In the rows, zero is written as 128.
Known rows, with every step that occurs:
vope-korol-lupes-bazu-suvup-maket-fusez: [111 132  91 119 165 112 117 130 114  21 112 141 123 167 139 154 131 125
 156 124 155 218 117  91 105 134 155 104  84 108 111 110 134]
maket-fusez-pizoz-suvup: [107  90 118 204  93 149 120  88 151 149 115 164 131 107 176 147 144  92
  86 108 159 117 157 116 105  81 169 148 120  65 144 132 181]
lupes-nosedo: [139 123 107 119 116  91  90 127 155  97 146 108 133 123 106 117 118 139
 141  92 143  78 128 147  92 147 134 159 138 128 180  95 120]
gubu-suvup-vevupo: [146 146 125 130 127 108 131 114 116 145 113 128 109 100 161 124  98  81
 104 110 121  69  99 130 103 174 186 148 150  74 161 168 138]
rodir-vope-korol-lupes-nosedo-suvup-maket-fusez-pizoz: [118  91 103 133 140  69  76 101 178  64 154 148 122 110 138 166 120 145
 158 116 198 169 137  99 114 166 149 157 113 115 148 111 176]
vope-korol-lupes-bazu-suvup: [117 166  85  76 159  97 119 147 136  51 106 155 146 136  95 159 119 125
 159 104 131 204 127 109  96 167 167 134 126 128 125  93 111]
rodir-vope: [117 119  83 116 107 102  98 126 157 178 140 116 138  95 127  96 110  95
 124  92 140 120 102 106 122 172 134  99 154  90 186 118 153]
lupes-bazu-suvup-rodir-vope-korol: [122 126  60  73 158  97 125 127 158 133 129 144 142 128 121 113  94  80
 142 121 121 156  83 134 117 163 139  74 136 121 104 183 116]
maket-suvup-rodir-vope: [105  85 107 139 130 116 125 114 137 164 119 129 142  86 139 106  86  74
  95 104 130 104  73 121 123 152 140 104 180  94 143 171 172]
korol-lupes-nosedo: [127 121 118  86 119  81  87 141 132  39 107 123 144 114  81 152 114 166
 141  87 135 111 130 129  84 174 156 186 136 129 173  64 123]
fusez-pizoz-suvup-nosedo-lupes-korol: [109 141 117 136  94  76 128  82 138 114 114 124 166  78 156 121 124 148
  84 120 141 115 167 185  95 106 190 127 133 133 102 108 125]
bazu-lupes-korol-vope: [ 79 115  88  49 112  47 136 157 128  94  89 131 148 123  66 110 132 121
 117  94 130 176 136 105 107 198 157 116 146 161 127  51 106]
rodir-suvup-nosedo-lupes-korol: [107 185  89 113 133  83 143 123 141  91 140  97 172 116 134  94  91 170
 129 125 155 134  98 196 112 176 143 131 126 121  99 109 121]
vope-korol-lupes-nosedo: [123 158  99  67 136  68  88 138 157  48 121 135 134 115  70 137 115 176
 164 102 166 136 147  98  89 173 161 174 144 135 138  44 111]
fusez-pizoz-suvup-rodir-vope: [122  79  86 140  92 117 118  76 162 194 124 154 153  69 155 142 105  84
  75 122 146  88 127 146 111 118 183 110 160  73 129 183 174]
vevupo-suvup-nosedo-lupes: [101 153 116 102 107  91 154 121 135  71 143  87 158  93 110  87  81 157
 127 116 144 113  92 193  93 162 148 141 106 134 160 104 111]
vevupo-suvup-rodir-vope-korol-lupes-bazu: [111 130  68  32 146  74 135 136 142  99 131 150 146  94  81 131  74 118
 139 138 145 162  90 123  97 200 145 119 124 137 121 145 128]
fusez-maket: [122 106  88 175 116 134 130 129 110 154 158  90 129 129 142 117 123 136
 126 109 173 126 111 107 116 121 139 139 132 104 181  92 145]
pizoz-suvup-gubu: [133 129 118 141  80 111 116 118 112 119 124 123 135 117 182 107 106  90
  72 134 146  94 130 168 117  94 164 101 123  69 137 160 166]
vope-korol-lupes: [107 169  84  77 131  96 104 136 141  80 111 141 130 107  91 137 119 157
 153 109 153 161 130  77  98 171 172 142 149 111 137  49 127]
korol-lupes-nosedo-suvup-maket-fusez-pizoz: [124  83 137 165 131 103  92 107 132   4 130 142 125 123 143 197 126 156
 144 106 164 135 137 144  89 144 154 197 100 113 182 110 163]
nosedo-suvup-maket-fusez: [110 100 108 204 133 136 117 110 118  66 176 115  96 136 184 133 120  97
 122 131 158 144  96 142 118 138 112 112 100  77 186 150 158]
suvup-vevupo: [126 159 107 131 108 131 117  88 124 173 111 113 121 105 154 125 100  98
 130 103 138  47 110 107 114 132 164  97 157  69 179 134 113]
suvup-nosedo-lupes: [104 181 114 116 104 101 116 111 126  79 121  79 154 104 128  74  96 186
 125 118 136  94  91 172 104 152 150  87 142 131 139  86  91]
vevupo-suvup: [113 116  98 123 113 114 146 135 143 129 148 123 138 103 110 122 103  92
 130 100 142 130 113 147  98 155 139 168 112 105 193 118 150]
maket-fusez-pizoz-suvup-rodir-vope-korol: [100  79  87 146 107 118 111  79 178 177 121 175 126  94 165 121 116  98
  90 132 180 116 138  91 122 104 166 102 141  66  93 158 183]
suvup-bazu: [126 172 111 130 122 118 128 107  86 150 142 114 138 146 153 142 116 101
 132 110  94 120 100 107 120 138 145 101 167 101 160 124 139]
vevupo-suvup-bazu-lupes: [122 138 128  92 120  94 169 138  97 121 145 117 167 154  91 142 104  85
 142 105 106 148  99 132 115 155 142 151 118 140 160 120 142]
vevupo-suvup-nosedo: [111 127 111 107 108 102 123 122 137 107 158  95 146  99 121  92 101 108
 128 111 144 102 104 186  94 156 156 132 109 118 158 123 129]
maket-fusez-pizoz-suvup-rodir: [105  73 112 182  97 153 124  79 146 149 100 166 126 106 176 138 124  94
  74 127 153  84 133 124 108  83 172 119 129  63 115 163 173]

Rows:
[129 103  93 177 157 139 126 120 105  65 124 120 124 183 178 141 137  69
 133 117 127 174  91 143 108  98 128  85  72  94 141 178 143] -> lupes-bazu-suvup-maket-fusez
[141 130 143 102 110  67 109 151 145  45 147 119 157 140  93 123  97 128
 137 106 134  91 109 183 120 165 134 160 112 168 155 108 129] -> bazu-lupes-nosedo-suvup-gubu
[128 163 113  81 137  70  98 118 161  52 143 141 115 104  98 165  89 152
 168 106 165 107 144 119  94 185 170 180 154 131 157  88  97] -> vope-korol-lupes-nosedo-suvup-vevupo
[112 148  77  58 161 104 135 138 128  54  96 163 144 132  91 151  98 132
 152 120 128 172 104 118  98 164 169 100 133 125  95 118 105] -> vope-korol-lupes-bazu-suvup-rodir
[118 202  92 120 129 115 143 123 116  79 114 119 146 124 118 133 101 167
 130 123 112 148  99 151  95 148 124 106 138 145 168  97  93] -> nosedo-lupes-bazu
[116 157 118  76 129  66 144 136  66 123 117 121 159 167 104 130 130 119
 137 104  87 150 123  92 129 155 143  99 149 162 112  78 115] -> suvup-bazu-lupes-korol
[116  92 118 214 128 149 144 132 102 145 151  94 135 124 154 126 118 108
 109 103 171 142 107 116 120 101 143 174 145 109 174 113 169] -> fusez-maket-suvup
[119 129 116 108 103 104 146 139 121 111 124 122 142 117 139 111  89  88
 121 125 140 107 102 168 115 132 152 133  89  93 177 142 171] -> vevupo-suvup-gubu
[119  98 116 163 157 140 131 113  99  34  78 152 150 151 165 202 142 109
 138 100 123 186 120 123 101 106 174 134  69  93 141 148 165] -> korol-lupes-bazu-suvup-maket-fusez-pizoz
[112 149  74  69 152  84 111 125 145  80 159 156 125  90 110 155  73 129
 137 139 131 163  90 134 106 214 132 105 168 142 133 150 110] -> nosedo-suvup-rodir-vope-korol-lupes-bazu
[114 104 142 179  98 135 143  90 113 142 108 156 153 149 156 161 140  89
  95 108 133 135 144 102 125  79 174 133 123 101 113 130 177] -> maket-fusez-pizoz-suvup-bazu-lupes
[150 127 140 112  94  73 120 117  99  95 152 114 164 166 114 142 117 103
 104 110 112 115 138 155 106 124 145 144 147 144 123 131 123] -> pizoz-suvup-bazu-lupes-nosedo
[122 152 105  77 138  68  90 143 168  27 157 142 123 110  79 160 104 164
 165 106 164 156 145 127  88 191 152 192 151 147 155  62 112] -> vope-korol-lupes-nosedo-suvup
[108 138 142 167 124 127 114 116 127 112 134  96 148 101 151 102 113 101
 110  97 136 103 103 164 101 120 168 124 157 118 135 122 151] -> maket-suvup-nosedo
[ 92 178 104  90 112  64 122 122 111  73 117  85 152  99 124  66 103 194
 123 122 134 114 118 166 105 160 143  90 135 150 112  63  86] -> suvup-nosedo-lupes-korol
[ 64 107 117 137  87  80 129  88 142  76  89 145 138  94 173 120 132 154
  73 126 169 157 163 152 101 115 181 116 122 110  96 105 137] -> maket-fusez-pizoz-suvup-nosedo-lupes-korol-vope
[120 104 120  90 128  83 101 134 132  16 126 136 132 101  89 164  78 164
 132 108 127 100 107 163  91 197 143 183 149 135 170 113 112] -> korol-lupes-nosedo-suvup-rodir
[111  81  92 118 130 127 145 127 138 120 101 132 145 125 127 107  92  76
 119 102 104 102  72 149 120 150 155 101 132  72 139 171 134] -> bazu-suvup-rodir
[113 214 108 109 120 108 119 106 117  64 131  84 155 119 129  99 101 189
 126 131 123 112  90 184  95 149 145  80 132 160 130 105  72] -> suvup-nosedo-lupes-bazu
[121 143 119  93 142 110 115 139 103  28  96 123 164 131 117 149 111 126
 138  91 104 161 105 168  90 166 175 118 109 132 134 120 103] -> korol-lupes-bazu-suvup-nosedo
[102  77  79  61 138  84 127 140 158 104  96 144 152 108  97 107  82 102
 138  99 134 150  79 104 125 194 165  98 143  79 115 149 142] -> bazu-suvup-rodir-vope-korol-lupes
[110 149  60  36 145  84 100 124 138 113 121 146 137  99  91 130  85 147
 135 135 138 141  88  94 104 188 144  65 161 129 101 130 111] -> suvup-rodir-vope-korol-lupes-bazu
[143 127 140 109 116  78 115 126 153  85 147 118 140 129  85 143  91 113
 148  83 140  66 121 158 108 174 138 164 137 152 171 110  92] -> bazu-lupes-nosedo-suvup-vevupo
[ 96 120 133 189  90 128 123  76 143  99 109 135 146 103 179 121 122 146
  84 121 168 104 141 153 104  89 175 125 114  89 116 122 151] -> maket-fusez-pizoz-suvup-nosedo-lupes
[121 165 100 123 141 114 163 134 130  61 105 121 161 137 123 128  98 131
 136 107 100 166  90 170 104 152 130 123 115 136 164 131 103] -> nosedo-lupes-bazu-suvup
[126 167 125 103 118  99 148 124  80 130 124 114 161 166 110 137 121 104
 143 101  86 132  98  96 132 148 147  97 153 135 133 100 126] -> suvup-bazu-lupes
[109 130  99  76 121  69 130 157 115 116 105 125 156 131  75  97 132 125
 130  92 127 147 134 104 114 165 142 126 124 160 124  44 110] -> bazu-lupes-korol
